Known rows, with every step that occurs:
nedeb -> vumo -> lebot -> vukosu: [ 0.36  0.02 -1.55 -4.96 -1.52 -1.96 -0.09 -0.69  0.08 -2.11 -1.79  1.71
  1.37 -1.47  1.42  2.29  0.83 -0.11 -0.15  0.43 -0.27  2.67]
rofov -> vukosu: [-0.68 -0.46 -2.31 -2.08 -0.02 -0.98  1.08 -3.56  1.47 -1.34 -0.97  2.13
  0.59 -0.99  1.06  1.47  0.10 -0.20  2.41  0.47 -1.58  3.09]
fufi -> nedeb -> vumo -> lebot: [-0.75 -0.24 -2.23 -0.05 -0.43 -0.25  0.50 -1.40  0.14 -1.67 -2.40  1.90
  0.52 -1.70  0.18  0.38  0.28 -0.79  0.05  0.41  0.67  3.78]
rofov -> vukosu -> vumo -> lebot: [ 0.49  0.36 -1.72 -5.55 -0.60 -1.92 -0.40 -3.52  0.25 -2.96 -1.56  2.40
  0.86 -0.45  0.62  1.33 -0.81 -0.80  1.62  0.67 -1.58  3.78]
rofov -> vukosu -> nedeb: [-0.89 -0.39 -2.13 -3.28  0.60 -2.31  1.39 -1.47  1.11 -0.06 -0.33  2.26
  1.02 -2.27  0.54  2.47 -0.09  0.02  2.25  0.52 -1.63  4.00]
rofov -> nedeb -> vumo -> lebot -> vukosu: [-0.34  0.16 -2.12 -7.49 -0.68 -1.75 -0.14 -1.46 -0.16 -2.10 -1.83  1.95
  1.22 -0.58  1.68  2.51  0.79  0.23  0.61  0.42 -1.19  3.40]
rofov -> nedeb -> vumo: [-2.61 -0.69 -3.04 -2.73  0.17 -0.71  1.89 -1.26  1.25 -0.53 -1.32  2.31
  1.43 -1.35  1.37  1.98  0.87 -0.70  1.03  0.09 -0.77  3.55]
vukosu -> nedeb -> vumo -> lebot: [-1.47 -0.41 -1.90 -3.93  0.01 -2.62  1.07  1.33  0.09 -0.22 -1.18  2.02
  1.97 -3.17  0.07  1.79  0.32 -0.48  0.28  0.38 -0.24  3.76]
lebot -> vukosu -> fufi -> nedeb: [ 1.43  0.80 -2.40  2.06 -1.60 -0.26  0.97 -2.88  1.23 -1.14 -0.81  2.00
  0.41 -0.73  0.76  2.17 -0.09  0.48 -0.02  0.56 -0.18  2.67]
fufi -> lebot -> vukosu -> nedeb: [ 0.61 -0.46 -1.28 -2.37 -0.48 -3.15  0.16 -1.51  0.80 -0.75 -0.70  1.81
  1.43 -3.17  1.27  3.90  0.51  1.76  1.13  1.10 -1.70  4.23]
lebot -> rofov -> vukosu -> nedeb: [-1.16 -0.20 -1.46 -2.40  0.83 -2.41  2.31 -0.32  1.23  0.16 -0.14  2.33
  0.73 -2.57  1.08  1.87 -0.49  0.31  1.64  0.57 -2.83  3.73]
fufi -> nedeb -> vumo -> lebot -> rofov: [-0.90 -0.16 -1.51  1.01 -0.02 -0.34  1.45 -0.08  0.27 -1.46 -2.29  1.98
  0.14 -1.91  0.57 -0.25 -0.24 -0.53 -0.63  0.48 -0.58  3.44]
vukosu -> vumo: [-0.58  0.01 -1.99 -1.11 -1.04 -1.98  1.05 -1.49  1.31 -0.85 -0.89  2.38
  1.60 -1.07  0.92  1.67  0.13 -0.86  0.08  0.17 -0.76  3.45]
nedeb -> vumo -> lebot -> rofov -> vukosu -> fufi: [-0.70 -0.08 -2.30 -1.85 -0.37 -0.29  2.18 -1.94  1.11 -2.53 -1.22  2.29
  0.60 -1.78  0.76  1.09 -1.38 -0.71  1.02  0.85 -1.89  2.09]
lebot -> vukosu: [ 0.50  0.09 -1.61 -2.08 -1.26 -2.03  0.52 -1.71  1.06 -0.87 -0.74  1.83
  1.20 -0.86  1.77  2.29  0.94  0.60  0.46  0.29 -1.11  2.64]
nedeb -> vumo -> lebot: [-1.25 -0.50 -2.10 -2.25 -0.60 -1.24  0.76 -0.78  0.50 -1.43 -1.77  1.89
  1.56 -1.84  0.51  0.81  0.51 -0.77  0.34  0.33 -0.34  2.94]
lebot -> nedeb: [-0.04 -0.35 -1.93 -2.42 -1.73 -2.13  1.14 -0.97  1.56  0.33 -0.46  1.93
  1.93 -0.77  1.79  2.16  0.46  0.46  0.55  0.10 -1.57  2.69]
vukosu -> vumo -> lebot -> rofov: [-0.19  0.41 -0.85 -2.18 -0.67 -2.38  0.92 -0.36  0.48 -1.50 -1.20  2.26
  1.27 -0.93  0.78 -0.05 -0.82 -0.26 -0.42  0.48 -2.48  3.21]
vukosu -> fufi -> nedeb -> vumo -> lebot: [-0.31  0.11 -2.93  1.78 -0.84  0.57  1.23 -1.88  0.63 -1.72 -1.85  2.10
  0.75 -1.70 -0.44  0.62 -0.66 -0.83 -0.12  0.56  0.77  2.99]
vukosu -> nedeb -> vumo -> lebot -> rofov: [-1.67 -0.24 -1.19 -2.86  0.35 -2.65  2.03  2.60  0.29 -0.05 -1.01  2.08
  1.57 -3.42  0.47  1.22 -0.19 -0.16 -0.34  0.45 -1.54  3.46]
fufi -> lebot -> vukosu: [ 0.78 -0.57 -1.51 -0.92 -1.15 -1.86 -0.10 -3.46  1.20 -2.00 -1.28  1.65
  1.00 -1.85  1.76  2.85  0.70  1.49  1.27  1.08 -1.53  3.35]

Rows:
[ 0.03 -0.74 -2.93  1.11 -0.33 -0.15  1.23 -5.88  2.06 -2.57 -0.91  2.14
  0.61 -1.97  0.61  2.24 -1.04  0.74  3.06  1.42 -1.87  3.07] : rofov -> vukosu -> fufi -> lebot
[ 0.27  0.21 -1.38 -3.75 -0.67 -3.37  0.78  0.30  0.69  0.48 -0.14  1.92
  1.58 -2.18  1.11  3.39  0.80  0.80  0.39  0.34 -1.13  3.44] : lebot -> vukosu -> nedeb
[-0.45 -0.15 -1.76 -4.29 -0.99 -2.98  1.39  1.56  0.66  0.08 -0.72  2.08
  1.76 -3.12  1.55  4.46  1.00 -0.14 -0.30  0.21 -0.02  3.47] : lebot -> vukosu -> nedeb -> vumo
[-0.08  0.03 -2.16 -3.30 -0.78 -1.66  0.78 -3.35  1.26 -1.98 -1.07  2.56
  0.76 -0.78  1.27  2.37 -0.44 -0.99  1.59  0.40 -1.40  3.76] : rofov -> vukosu -> vumo
[-1.47  0.09 -1.62 -3.32  0.82 -1.59  1.14 -1.34  0.48 -0.79 -1.09  2.09
  0.95 -0.27  0.82 -0.84 -0.33  0.86  1.12  0.55 -3.64  3.20] : vumo -> lebot -> rofov -> nedeb
[-1.49 -0.44 -1.38 -1.35 -0.25 -1.31  1.77  0.55  0.68 -1.19 -1.59  1.93
  1.19 -2.02  1.01  0.19 -0.03 -0.41 -0.35  0.42 -1.39  2.55] : nedeb -> vumo -> lebot -> rofov
[ 0.09  0.30 -1.51 -3.31 -0.98 -2.20 -0.09 -1.70  0.34 -1.73 -1.41  2.18
  1.69 -0.71  0.25  0.59 -0.33 -0.53  0.13  0.38 -1.17  3.53] : vukosu -> vumo -> lebot
[-1.83 -0.61 -1.80 -2.84  0.66 -2.07  2.87  0.73  1.23 -0.29 -0.70  2.42
  0.75 -3.49  1.31  3.00 -0.26 -0.75  1.04  0.44 -1.57  3.72] : lebot -> rofov -> vukosu -> nedeb -> vumo
[ 0.25 -1.09 -1.84 -1.29 -1.61 -1.97  0.49 -2.63  1.70 -0.81 -0.97  1.71
  1.72 -1.73  1.93  2.68  0.10  1.38  1.32  0.85 -2.02  3.39] : fufi -> lebot -> nedeb
[-0.83  0.55 -1.40 -4.61  0.13 -2.19  0.92 -1.15  0.25 -1.41 -1.24  2.48
  1.15 -0.12  0.94  0.15 -0.92  0.06  0.32  0.48 -3.27  3.86] : vukosu -> vumo -> lebot -> rofov -> nedeb
[ 0.89  0.52 -0.98 -6.09 -0.57 -3.62 -0.41  0.06 -0.26 -0.49 -0.63  1.75
  1.69 -1.83  0.55  2.34  0.35  1.15  0.45  0.58 -1.70  3.54] : vumo -> lebot -> vukosu -> nedeb
[-0.76 -0.90 -1.35 -1.18  1.01 -2.29  1.73 -2.15  1.37 -1.01 -0.72  2.18
  0.49 -3.50  1.16  2.32 -0.90  1.12  2.47  1.37 -3.34  4.35] : fufi -> lebot -> rofov -> vukosu -> nedeb
[-0.87 -0.76 -2.31 -2.89 -2.02 -1.70  1.58  0.23  1.53 -0.14 -1.02  2.00
  2.04 -1.75  2.07  3.23  0.65 -0.50 -0.15 -0.07 -0.33  2.68] : lebot -> nedeb -> vumo
[ 1.58  0.43 -1.51 -8.39 -2.15 -2.77 -0.59 -2.84  0.32 -2.44 -1.25  2.29
  1.43  0.04  1.58  2.84 -1.15 -0.38  1.27  0.53 -2.20  3.66] : rofov -> vukosu -> vumo -> lebot -> nedeb
[-2.04 -0.75 -2.30 -1.62  0.00 -2.27  2.21  1.44  1.09  0.75 -0.70  2.21
  1.91 -3.55  0.61  2.74  0.71 -0.79  0.19  0.12 -0.02  3.77] : vukosu -> nedeb -> vumo
[ 0.56 -0.07 -1.49 -4.90 -1.76 -2.49 -0.02 -1.12  0.63 -0.70 -0.95  1.73
  2.00 -0.46  1.16  1.13  0.00  0.78  0.63  0.33 -1.97  2.75] : vumo -> lebot -> nedeb
[-1.61 -0.69 -2.50 -4.01  0.30 -1.99  1.95 -0.45  1.05 -0.54 -0.91  2.38
  1.11 -3.28  0.98  3.58  0.23 -1.03  1.60  0.36 -0.46  4.08] : rofov -> vukosu -> nedeb -> vumo
[ 1.49  0.75 -1.85 -2.64 -1.69 -1.65  0.16 -2.48  0.55 -1.81 -0.65  1.81
  1.48 -0.58  0.52  1.49 -0.31  0.94  0.40  0.71 -1.52  1.85] : vumo -> lebot -> vukosu -> fufi
[-0.47  0.13 -0.98 -4.56  0.96 -2.78  1.18 -0.62  0.23 -0.76 -0.65  2.12
  0.69 -2.22  0.53  0.83 -1.00  0.55  1.81  0.85 -3.30  3.70] : vumo -> lebot -> rofov -> vukosu -> nedeb
[-0.79 -0.02 -1.07 -0.92  0.03 -1.68  1.14 -0.57  0.70 -0.77 -1.01  1.88
  1.09 -1.19  0.56 -0.88 -0.32  0.61  0.42  0.55 -2.71  2.52] : vumo -> lebot -> rofov
[-0.50  0.08 -2.38  0.79 -0.22 -0.43  2.80 -3.01  2.16 -1.18 -0.20  2.37
  0.49 -1.28  1.01  1.01 -1.20  0.00  1.65  0.71 -2.61  2.01] : lebot -> rofov -> vukosu -> fufi
[-0.47 -0.10 -1.72 -1.30  0.24 -0.05  1.14 -2.09  0.26 -2.67 -2.42  2.12
 -0.60 -1.65  0.95  0.50 -0.81 -0.78  0.83  0.74 -1.08  3.82] : fufi -> nedeb -> vumo -> lebot -> rofov -> vukosu
[-1.32 -0.56 -2.70  2.20 -0.45  0.10  1.59 -1.09  1.08 -0.77 -1.93  2.11
  0.49 -1.99  0.67  1.42  0.68 -1.21 -0.07  0.15  0.99  3.73] : fufi -> nedeb -> vumo
[ 1.14  0.49 -1.31 -5.94 -2.42 -3.05 -0.35 -0.82  0.38 -1.32 -1.10  2.12
  2.18 -0.16  1.33  2.02 -0.57 -0.15 -0.19  0.25 -1.64  3.42] : vukosu -> vumo -> lebot -> nedeb
[-1.96 -0.96 -2.97  1.27  0.17  0.00  3.09 -2.34  2.05 -1.44 -1.12  2.36
  1.02 -2.53  1.23  2.02 -0.77  0.52  1.06  1.08 -2.25  3.08] : vukosu -> fufi -> lebot -> rofov -> nedeb -> vumo
[ 1.03  0.42 -1.17 -4.53 -1.22 -2.30 -0.67 -1.79  0.08 -1.68 -1.23  1.64
  1.24 -0.53  1.24  1.31  0.57  0.87  0.58  0.56 -1.55  2.64] : vumo -> lebot -> vukosu
[-0.43 -1.37 -2.22 -1.68 -1.89 -1.55  1.12 -1.56  1.68 -1.24 -1.55  1.85
  1.82 -2.69  2.18  3.75  0.38  0.38  0.61  0.69 -0.77  3.47] : fufi -> lebot -> nedeb -> vumo
[ 0.62  0.61 -2.04  0.96  0.01  0.30  1.31 -3.78  0.77 -2.23 -1.33  2.18
 -0.44 -0.72  0.01 -0.27 -1.90  0.24  1.37  1.05 -2.14  2.93] : vumo -> lebot -> rofov -> vukosu -> fufi -> nedeb
[-1.03 -0.47 -1.59 -3.56  0.04 -1.07  1.45 -1.41  0.57 -2.50 -1.79  2.13
  0.38 -1.79  1.34  0.92 -0.50 -0.61  1.20  0.68 -1.94  2.89] : nedeb -> vumo -> lebot -> rofov -> vukosu
